What can hang from each mark
U: L P
P: C N U
B: C Q
C: B P
N: E P
J: Q
Q: J
E: K N

Known rows, with every way that one mark hangs from another
B{C{P{U}} Q}: [-20.1   8.8  -6.7   0.3   3.7   4.6   3.2 -29.9  13.0   7.7  -2.9  -5.8
  -2.9  34.9  -1.9   2.7   5.8  23.5  -5.5 -13.3 -30.6  -3.2  21.6   1.5
  -1.6  12.9  17.3   4.9  -9.5   6.9  32.2 -29.0  -7.3  -9.3  -4.9   5.1]
N{E{K} P{C{B{Q}} U{L}}}: [ 27.8  19.5  14.7   9.9   5.3  -2.2  -3.6 -11.3 -31.3  22.0  -1.8 -14.2
   3.1  -0.5 -11.7 -13.5   1.4 -12.4   2.8   3.1 -31.2 -13.1  -9.5   8.3
  18.2   8.2  -2.6   0.9  24.4  22.4  29.9 -33.1   9.4  -5.3   2.5  -7.5]
N{E P{U{L}}}: [ 28.2  12.1   3.7  -4.6  12.2   5.0  -5.8 -15.7 -32.6  25.3   4.5  -8.8
   3.4  -9.9 -10.5  -4.0  -4.0 -21.3  -1.6   1.9 -25.6   4.1   3.2   0.5
  19.1   7.7  -4.6   1.4  22.2  10.4  11.2 -12.2  19.4  -7.1  -3.3  -8.6]
U{P{C{B{Q}} N{E}}}: [ 26.5  16.2  11.8 -11.1  16.2  -2.0  -3.0  -5.4 -16.2  13.6   1.8  -6.3
 -11.6  17.0 -21.3 -15.3  -5.8  -1.9   3.2  17.8 -14.6  -2.9  13.8   6.2
  11.2   3.7   5.2 -11.2  17.6  10.2  21.4 -37.7   4.2   0.2  13.1  -5.0]
B{C{P{U}} Q{J}}: [-18.2  12.6  -4.0   1.8  -1.1  -1.9   0.0 -35.7  16.3  12.6  -4.7   0.7
  -9.3  29.9  -7.2   1.6   2.3  16.0   9.6  -7.6 -33.2  -2.1  30.5   3.1
   1.0  16.8  16.7   7.4 -17.0   9.7  18.0 -29.2 -18.2  -9.4  -7.5  -3.9]
E{N}: [ 10.3  -8.3   8.3   3.4  -6.4   0.6  -9.2  -8.7   4.0   6.7 -13.5   4.0
  -0.9   7.4  -1.5  -2.2   7.7   8.8  20.7   3.5  -6.0   3.2  -6.8   2.7
  -4.0  -6.6 -10.7   4.6   5.6  -1.3  16.4  -8.5   1.4  15.3  -8.4   2.5]
N{E{K} P{C{B} U{L}}}: [ 31.0  18.1  17.7  13.0   3.7   1.3  -7.3  -5.1 -29.8  22.2  -1.5 -12.9
   3.4  -4.0 -13.1 -15.3   0.9 -15.0   6.9   4.7 -27.5 -14.6 -12.9  10.2
  20.9   8.1  -4.0  -1.1  26.4  24.1  25.8 -25.3  12.0  -4.9   2.9 -10.1]
C{B{Q{J}} P}: [-23.1  16.5 -13.2   7.2   8.5  -9.1  -5.8  -9.4  -5.4   8.5  -5.8 -10.5
 -11.8   2.0 -13.3  14.1 -14.7 -10.0  14.0  -1.3 -34.0   1.7   8.3   1.5
  10.6  -3.9  18.3  -8.0 -28.5  12.2  15.3 -22.9  -7.7  -3.5   3.0 -18.9]
U{L P{C{B} N{E{K}}}}: [ 32.2  17.7  19.4 -11.2  26.5   1.0  -8.2   1.7 -26.7  20.5   4.7  -5.2
   1.7  19.9 -23.7 -23.9 -11.4 -36.6  -8.0  19.4  -8.5  -5.5 -11.5   3.4
  11.9   8.8  -2.5  -4.0  31.7  14.5  16.0 -36.8   7.1   0.3  16.5   1.5]
P{N{E{K}}}: [ 32.7   1.4  16.9   3.6  -5.6  -3.6  -1.7   0.0  -8.4   5.5   1.3   2.3
  -3.8   6.2  -6.8  -9.2   4.2   3.7  12.3   8.0 -11.7 -11.2  20.8  -0.1
   5.2  12.6 -10.9   1.3   8.6   0.6  20.1 -18.4  11.8   5.6   3.3  -2.7]
P{C}: [  7.6   1.4  14.8   5.8  -1.8  -3.4   1.3  12.9   5.1  -3.5  -4.7   3.1
   1.5  14.3  -5.2 -11.6   0.1   5.3   7.8   5.8  -1.9 -12.9   4.6   8.8
   5.3   2.3   0.8  -4.5  17.5   5.7   5.6  -9.7  -9.1  -0.4   6.3   6.9]
J{Q}: [-16.2   3.4   6.4  -1.6  -1.8 -11.7  -0.4 -17.5  -2.9 -10.8  -8.6   5.1
 -11.5  -5.3   2.1   6.1   1.1  -8.5  -0.1 -11.5  -4.6  -8.2  -5.8   9.1
   3.3 -13.2  -0.9  -5.6 -15.9  -6.5  -0.2 -14.2   3.8   4.3   9.1  16.3]
C{B P{N U{L}}}: [  2.7  12.3   6.1  22.7   2.2   1.0  -6.6  -0.1  -9.7  14.3   0.2 -13.6
  -5.8  18.8  -4.2   9.6 -11.2 -17.2  12.7  -1.9 -30.7  -0.6  16.4  -5.1
  18.1   1.8   7.2 -16.3  -5.4  19.1  43.6 -29.3  26.7   0.5  11.7 -16.3]
E{N{P{C{B{Q{J}}} U}}}: [ 16.5   4.0  15.1  14.8  -8.6  -4.0 -11.0 -19.5  -1.1  15.4 -19.7   0.1
  -9.9  13.3  -8.2  -7.0   6.2  10.7  30.0   6.1 -24.8   1.3   5.5   3.7
   5.5  -3.4  -3.8  -1.0  10.4  14.1  30.6 -31.7   2.5  12.5  -7.4  -4.9]
N{P}: [  6.2   8.0   0.1   1.8  11.5   3.9 -10.3  -5.2  -7.3   7.4  -5.1   1.6
  -5.6  -4.9 -12.8  -7.9  -2.6  -5.8  -0.7   2.9 -13.0   2.9   0.0  -3.2
   7.5   3.0  10.3  -1.0   6.8   9.5  -1.7  -1.6  10.1  -5.0  -6.6  -1.4]
C{B P{N{E{K}} U{L}}}: [ 11.7  14.9   8.3  21.7   1.0   0.3  -8.0  -1.7 -18.0  18.5   2.7 -16.1
  -3.2  11.1  -6.1   6.9  -9.0 -17.6  15.6  -0.9 -34.5  -6.0  10.8  -0.1
  20.7   4.0   2.9 -12.4  -3.5  20.4  44.9 -29.9  26.0   0.2   9.9 -19.3]
N{E{K} P{C U{L}}}: [ 36.0  16.7  21.2  10.1   5.0  -0.1  -7.5  -6.8 -27.3  22.4   0.7  -7.4
   7.0  -0.7 -10.6 -18.7   3.6 -13.8   6.2   4.4 -23.6 -12.7  -7.1   8.7
  19.1  12.6  -4.8   4.2  31.7  22.5  18.2 -20.2  13.3  -5.7  -3.0  -1.6]
U{L P{N}}: [ 22.9  12.8   9.6 -16.8  30.3   2.9  -8.7  -8.6 -19.6  19.0   7.3   1.7
   0.9  20.3 -15.4 -16.8 -11.2 -39.5 -17.2  13.8   0.3  11.2  -3.5  -9.6
   4.0   8.8   0.2   0.5  23.0   7.7   3.8 -25.5  15.2   0.0   8.2   7.6]
C{B}: [-10.0   2.9  -7.0   6.0  -3.2   2.7   1.0   4.4  -5.2  -0.3  -4.0 -11.5
  -7.0  -6.1  -4.8   7.8  -5.6  -1.5   1.7   1.0  -7.5  -3.7 -10.9   4.0
   3.2  -8.2   2.9 -11.2 -11.3   3.1  14.7 -10.3  -2.6   1.4  11.3 -16.9]

Rows
[ 21.9  11.8  15.5  15.5   3.8  -2.6  -8.9  -5.9 -12.8  18.5   6.3  -4.6
   4.0  17.3  -0.7  -0.7  -3.3 -16.6  14.2  -2.2 -26.8  -2.0  21.6  -4.3
  17.3  12.7   0.2  -1.1   7.8  17.2  30.3 -20.1  28.2  -1.1  -1.5  -2.4] : C{P{N{E{K}} U{L}}}
[ 19.0   7.5  24.3  26.7  -9.2  -4.5 -13.3 -16.6  -3.9  14.5 -18.4  -3.6
   0.5  16.4  -1.8 -17.0  15.5   7.0  20.9   0.9 -19.3  -8.8 -23.7   3.7
  -0.9   0.5  -6.9   8.6  15.1  23.5  42.2 -36.2   8.3  14.1 -10.2   4.6] : E{K N{P{C{B{Q}} U{L}}}}
[ 34.7  13.2  17.6 -11.2  15.8   0.3  -6.9  -1.2 -12.2  14.9   4.4   0.9
  -7.9  16.5 -20.1 -20.8  -3.4  -3.1   6.4  18.5  -6.7  -2.4  15.8   6.1
  12.5   7.5   2.9  -8.2  25.3   9.9   9.6 -24.3   8.6  -0.9   7.5   1.0] : U{P{C N{E}}}
[ 41.3   8.0  34.1  29.6 -25.1  -5.1   6.1   3.5  -8.2   8.8  -0.9 -11.2
  -6.4  23.4   1.6 -10.2   8.4  16.8  26.3   7.4 -22.0 -23.3  30.1   8.1
  16.7  10.0 -13.6 -14.8  21.7  18.7  57.5 -45.6  17.2   6.6  17.8 -12.6] : P{C{B} N{E{K}} U}
[ 27.5  11.5   3.1  -0.4   4.5   4.5  -5.4 -16.8 -26.1  22.2   3.4  -8.8
  -2.1 -13.5  -8.9  -2.2   0.3  -3.9   6.2   2.0 -25.9   2.8  11.0   3.2
  19.2   5.9  -1.7  -1.4  16.2  11.2  12.7  -8.4  19.7  -7.0  -6.0 -12.6] : N{E P{U}}
[  4.5   4.6   8.1   4.0   2.4  13.8  -7.3 -11.6   7.4  14.7   0.6  -0.5
  -0.1  30.7 -10.7  -5.6   1.8   5.1   5.5  -3.6 -25.8  -9.4  21.6   5.9
   9.9  18.5   7.9  -0.5   6.6   8.9  27.7 -15.5   7.0  -7.7   0.1  -1.6] : B{C{P{N{E} U{L}}}}
[ 22.9   6.1  27.1  30.1 -10.6  -1.5 -16.9 -11.0  -2.5  15.3 -18.3  -2.3
   0.7  13.0  -2.5 -18.9  15.2   4.5  24.7   2.2 -15.2 -10.2 -27.3   5.9
   2.0   0.4  -7.9   6.5  17.5  25.4  38.0 -27.8  10.8  14.3 -10.2   2.4] : E{K N{P{C{B} U{L}}}}
[ 28.3  14.1  20.6 -13.1  29.3   0.7  -8.0   0.9 -16.2  16.5   4.1   2.9
   2.1  30.5 -19.1 -25.1 -11.1 -35.5 -12.0  18.0  -1.1   1.8  -0.5  -3.8
   7.7  10.0   0.5  -2.6  34.5  11.8   7.2 -32.2   9.2  -0.1  12.9  12.7] : U{L P{C N}}
[ 40.4   6.9  30.4  15.7 -10.4  -2.2   7.7   3.9 -18.8  14.3   0.8 -10.5
   0.2  29.7  -2.9  -8.0  -2.9  -9.4  12.7   9.2 -23.9 -16.7  29.0   2.9
  18.8  10.2 -17.1 -14.5  32.6  12.0  52.0 -50.2  16.5   5.3  24.4  -8.4] : P{C{B} N{E} U{L}}
[ 19.8   8.7  24.9  30.6 -16.7  -8.2 -14.7 -19.9   2.1  14.9 -20.2  -0.4
  -6.5  11.5  -3.2 -16.5  16.7  15.9  34.0   3.5 -20.4  -8.8 -13.5   6.4
   0.3   0.9  -5.0   7.6   6.7  25.4  36.8 -33.8   2.9  14.6 -13.4  -2.2] : E{K N{P{C{B{Q{J}}} U}}}
[  6.6  18.1   4.3 -17.1  32.7   0.2  -3.5  -4.6 -22.2  16.1   2.9  -8.4
   3.5  19.2 -17.3 -15.9 -13.9 -37.3 -20.9  12.0  -4.1   4.0 -22.7   1.5
   5.8  -0.2   6.1  -2.8  23.5  12.7   5.4 -32.5  -3.8  -3.5  14.0   5.6] : U{L P{C{B{Q}}}}
[-11.7  13.1  -4.5  23.0  -2.3   2.3  -6.6  -1.7  -5.5  11.7   0.6 -18.1
  -5.7   3.5  -0.4  15.4  -7.4  -2.7  15.4  -7.0 -26.3   0.8   3.3   3.1
  17.2  -6.1  13.6 -16.3 -15.7  20.7  32.6 -13.4  18.0  -3.1   4.9 -21.2] : C{B P{U}}
[ 27.1  12.7  18.5  -4.5  14.2  -0.2  -7.2  -0.1  -2.9   9.5   1.9   2.9
  -9.5  22.9 -16.2 -21.9  -2.3  -0.4   4.6  17.1  -1.2  -0.8  14.8   2.3
   8.3   6.3   7.3  -9.3  21.9  12.7   9.9 -24.8   9.4   0.2   7.4   4.5] : U{P{C N}}
[ 23.5   6.9  27.0  27.1 -20.9  -8.5  12.6  -3.4   1.6   2.1  -4.9  -9.0
 -11.4  39.3   6.2  -4.3   5.2  21.4  16.2   3.4 -22.1 -14.0  43.1  -2.1
   9.1   6.1  -5.2 -17.5  14.8  14.3  61.6 -57.4  13.9   7.0  20.2  -5.8] : P{C{B{Q}} N U}
[ 26.5   5.1  29.4  27.7  -9.6  -2.2 -17.2 -12.3  -0.6  15.5 -16.8   2.1
   3.3  15.0  -1.5 -21.3  16.9   5.7  24.0   1.9 -12.4  -8.6 -23.3   4.4
   1.0   2.8  -8.4  10.1  21.3  24.0  33.0 -24.2  12.0  13.9 -13.9   8.4] : E{K N{P{C U{L}}}}
[  5.7  19.6   4.0  21.2  -6.3 -11.6  -2.7 -18.5 -12.1  17.5  -1.1 -14.3
 -14.6  11.2  -6.0  11.4  -6.7  -1.1  26.2  -0.8 -44.0  -3.5  31.5  -1.1
  17.1   6.0   7.3  -9.4 -19.7  19.3  44.9 -43.6  12.3   0.7   5.2 -23.9] : C{B{Q{J}} P{N{E{K}} U}}
[ 17.9  12.1  16.1  12.8   7.3   2.1  -5.7  -4.9 -10.8  13.8  -3.7  -2.2
   1.6  13.8  -6.2 -14.1  -1.1 -12.4  -0.2   2.5 -15.9  -2.3   4.1  -1.6
  14.2   6.5   4.5  -4.1  27.5  20.0  16.0 -19.6  14.8  -5.5   0.5   3.6] : N{P{C U{L}}}
[  3.5   8.9  13.1  21.2 -16.6  -6.1  13.2  -5.3  -1.4   2.3  -3.0 -15.8
  -3.7  22.3   9.7   1.4   4.9  16.6   7.7  -3.0 -15.9 -10.0  14.1   5.4
   8.0  -2.8  -1.2 -13.2   9.7  15.3  43.2 -39.6   1.0   1.1  14.1  -6.1] : P{C{B{Q}} U}
[ 37.7  11.3  31.2  19.3 -11.5  -9.3  11.2  -5.0 -18.7  13.3  -0.1 -13.1
   0.6  34.0   1.2 -10.6   2.6  -4.0   8.8   5.8 -27.2 -19.7  24.5   0.7
  12.7  12.6 -16.2  -7.4  27.6  15.2  60.8 -62.9  12.8   6.4  21.5  -3.5] : P{C{B{Q}} N{E{K}} U{L}}
[-17.0  18.9  -8.1  18.4  -2.3  -8.9  -1.7 -18.7  -6.1  13.7  -2.0 -16.2
 -11.5   6.9  -1.6  17.8  -9.2  -4.1  17.4  -6.0 -36.4   4.9  16.7  -0.5
  13.7  -2.9  15.1 -10.5 -25.6  18.8  31.2 -30.7   4.0  -2.9   2.8 -21.9] : C{B{Q{J}} P{U}}
[-17.6  13.1  -3.1  -1.2   3.8  -1.5  -0.3 -35.3  11.9  15.2  -4.2   0.5
  -5.9  32.5  -8.2   0.3  -0.7   3.5   3.5  -7.4 -33.1  -1.1  25.6   1.2
   0.4  18.2  14.8   9.4 -12.4   9.1  16.7 -31.6 -18.6  -9.4  -6.1  -1.2] : B{C{P{U{L}}} Q{J}}
[ 47.7   4.5  35.5  11.8  -8.4  -4.3   7.3   0.7 -14.5  14.4   3.4  -2.5
   4.8  34.3   0.9 -13.3   1.1  -9.2  11.7   8.5 -18.6 -13.6  36.6  -0.3
  16.6  16.1 -18.9  -6.7  40.5   9.6  42.0 -43.0  18.8   3.8  16.5   3.7] : P{C N{E} U{L}}
[  5.3  18.8   1.5  11.3   4.1  -9.7  -1.7 -17.9 -19.3  21.2   0.1 -14.1
  -9.8  15.6  -9.4  12.7 -14.6 -20.3  17.1   0.7 -45.5   1.0  30.8  -4.7
  18.3   5.8   4.4  -9.3 -11.8  14.9  41.6 -46.5  11.8   0.0  10.1 -20.8] : C{B{Q{J}} P{N{E} U{L}}}
[ 48.8   7.3  40.3  19.5 -12.3  -6.3   5.2   0.7 -13.4  13.8   3.4  -2.7
   6.2  33.2   2.9 -18.1   6.3  -6.3  13.3   7.0 -16.5 -19.0  26.6   1.4
  14.0  17.8 -19.8  -2.6  38.7  15.4  45.1 -43.8  18.5   5.3  13.3   4.6] : P{C N{E{K}} U{L}}
[ 14.2  15.4  10.6 -16.8  31.9   2.0  -7.7  -0.5 -18.2  16.9   5.4  -1.0
   7.5  18.5 -16.1 -21.2 -11.3 -38.5 -17.4  13.3   3.2   4.6 -20.8   1.3
   6.7   4.0   3.8   0.3  31.1  12.2  -5.8 -19.3   0.2  -4.3   8.9  11.9] : U{L P{C}}
[  5.0  17.6   3.0  15.7   5.0  -7.0  -0.4 -14.4 -20.5  17.5   1.1 -18.8
  -4.6  18.6  -3.8  10.4  -8.5 -13.1   7.7  -4.1 -42.4  -3.0  17.8  -4.6
  15.2   4.6   4.6  -8.0  -8.3  17.0  52.9 -46.7  19.9   0.6   9.8 -13.9] : C{B{Q} P{N{E{K}} U{L}}}
[ 24.4  12.5   5.2  -0.7   9.7   1.3 -12.4  -7.3 -23.9  16.7  -0.8  -3.5
  -0.3 -20.2 -17.2 -12.9   2.1  -7.1   5.2   4.7 -20.5  -7.4 -11.8   7.5
  12.9   8.4   1.1   6.9  10.8  12.2   1.0  -2.2   8.9  -5.7 -10.0  -7.0] : N{E{K} P}
[ -3.4  10.5   3.7   0.8   5.4   2.7   1.8 -29.5   4.9  13.0  -1.1  -4.7
  -0.5  40.8  -5.8  -4.2   5.6  13.3  -4.9  -9.3 -35.7  -9.0  24.8  -0.1
   0.4  20.8   9.8   8.7  -1.2   7.9  41.4 -40.4  -1.1  -6.6  -1.8   6.2] : B{C{P{N{E{K}} U{L}}} Q}
[ -8.5  15.6  -3.3  11.1   5.7 -10.5  -6.0  -8.2  -3.3   8.1  -7.0  -6.1
 -17.3  13.7 -15.9   9.9 -14.5  -6.9  19.9   3.3 -38.3  -0.9  28.9  -3.7
  11.5   2.4  15.5 -10.8 -24.6  11.4  28.0 -35.6   1.8   0.7   6.9 -17.5] : C{B{Q{J}} P{N}}
[ 24.9   8.7  28.3  28.2 -23.2 -11.5  11.2  -6.8   3.4   4.7  -6.0  -6.1
 -14.1  36.9   3.7  -4.8   3.8  17.8  23.4   6.4 -23.3 -13.4  47.7  -1.4
  10.5   8.4  -5.7 -16.5  11.3  15.3  54.7 -57.9   8.6   7.2  18.4  -9.6] : P{C{B{Q{J}}} N U}
[ 18.1   2.2  18.0  20.2  -6.4  -1.0 -20.5 -13.0   1.8  11.5 -18.0   4.4
  -1.9   1.4  -6.1 -17.5  15.9  10.8  24.0   2.5 -10.6  -5.4 -25.8   3.9
  -3.7   0.2  -4.0  12.2   6.2  17.3  20.7 -11.9   8.7  13.7 -18.7   4.5] : E{K N{P}}
[ -4.8   2.0   4.7   3.9   3.8  13.5 -10.4  -4.8  18.9   5.6  -4.5   5.2
  -5.6  29.2 -15.1  -7.4   1.6  14.3   7.9  -2.0 -20.7 -11.4  20.1   6.7
   4.9  16.5  15.3  -1.2  -1.8   6.3  17.9  -7.9   0.0  -7.2  -1.9   0.9] : B{C{P{N}}}
[ 18.7  -0.7  12.4   9.6  -0.6   3.7 -13.8 -18.4  -6.1  18.1 -13.9   0.9
  -1.1   9.9  -3.6  -6.4   6.7  -2.0  16.5   2.0 -16.3   7.7  -5.7  -2.5
   3.4  -2.5  -8.1   4.0  16.3  10.0  24.9 -17.6  16.1  11.4 -11.1   2.4] : E{N{P{U{L}}}}
[ 13.0  11.2   6.0   8.7   8.3   3.9  -6.6 -13.6 -14.2  16.1  -0.2  -3.9
  -0.1   4.2  -2.7  -5.8  -1.5 -16.0  -5.6  -1.8 -14.6   7.2   0.8  -8.0
  10.4   5.8   4.0  -0.8  15.3  16.0  12.1 -13.2  21.4  -5.3  -3.9  -0.8] : N{P{U{L}}}
[ 18.8  -1.1  11.7  12.1  -5.7   3.5 -13.7 -18.6  -1.6  15.7 -14.6   0.9
  -4.9   6.9  -2.8  -4.8   9.8  10.1  22.7   1.8 -16.4   7.0  -0.9  -0.4
   3.4  -3.8  -6.1   1.8  11.7  10.2  26.0 -15.3  16.3  11.9 -12.8  -0.8] : E{N{P{U}}}
[ -8.7  11.8   3.1   4.6  -3.7  -3.0  -0.2 -34.8  17.8  12.4  -6.1   3.6
 -12.9  38.2  -9.3  -1.1   2.5  18.2  13.6  -4.3 -36.5  -4.0  44.8  -0.1
   1.7  20.9  14.9   4.8 -14.5   9.1  27.1 -38.0 -11.9  -6.5  -5.1  -3.3] : B{C{P{N U}} Q{J}}
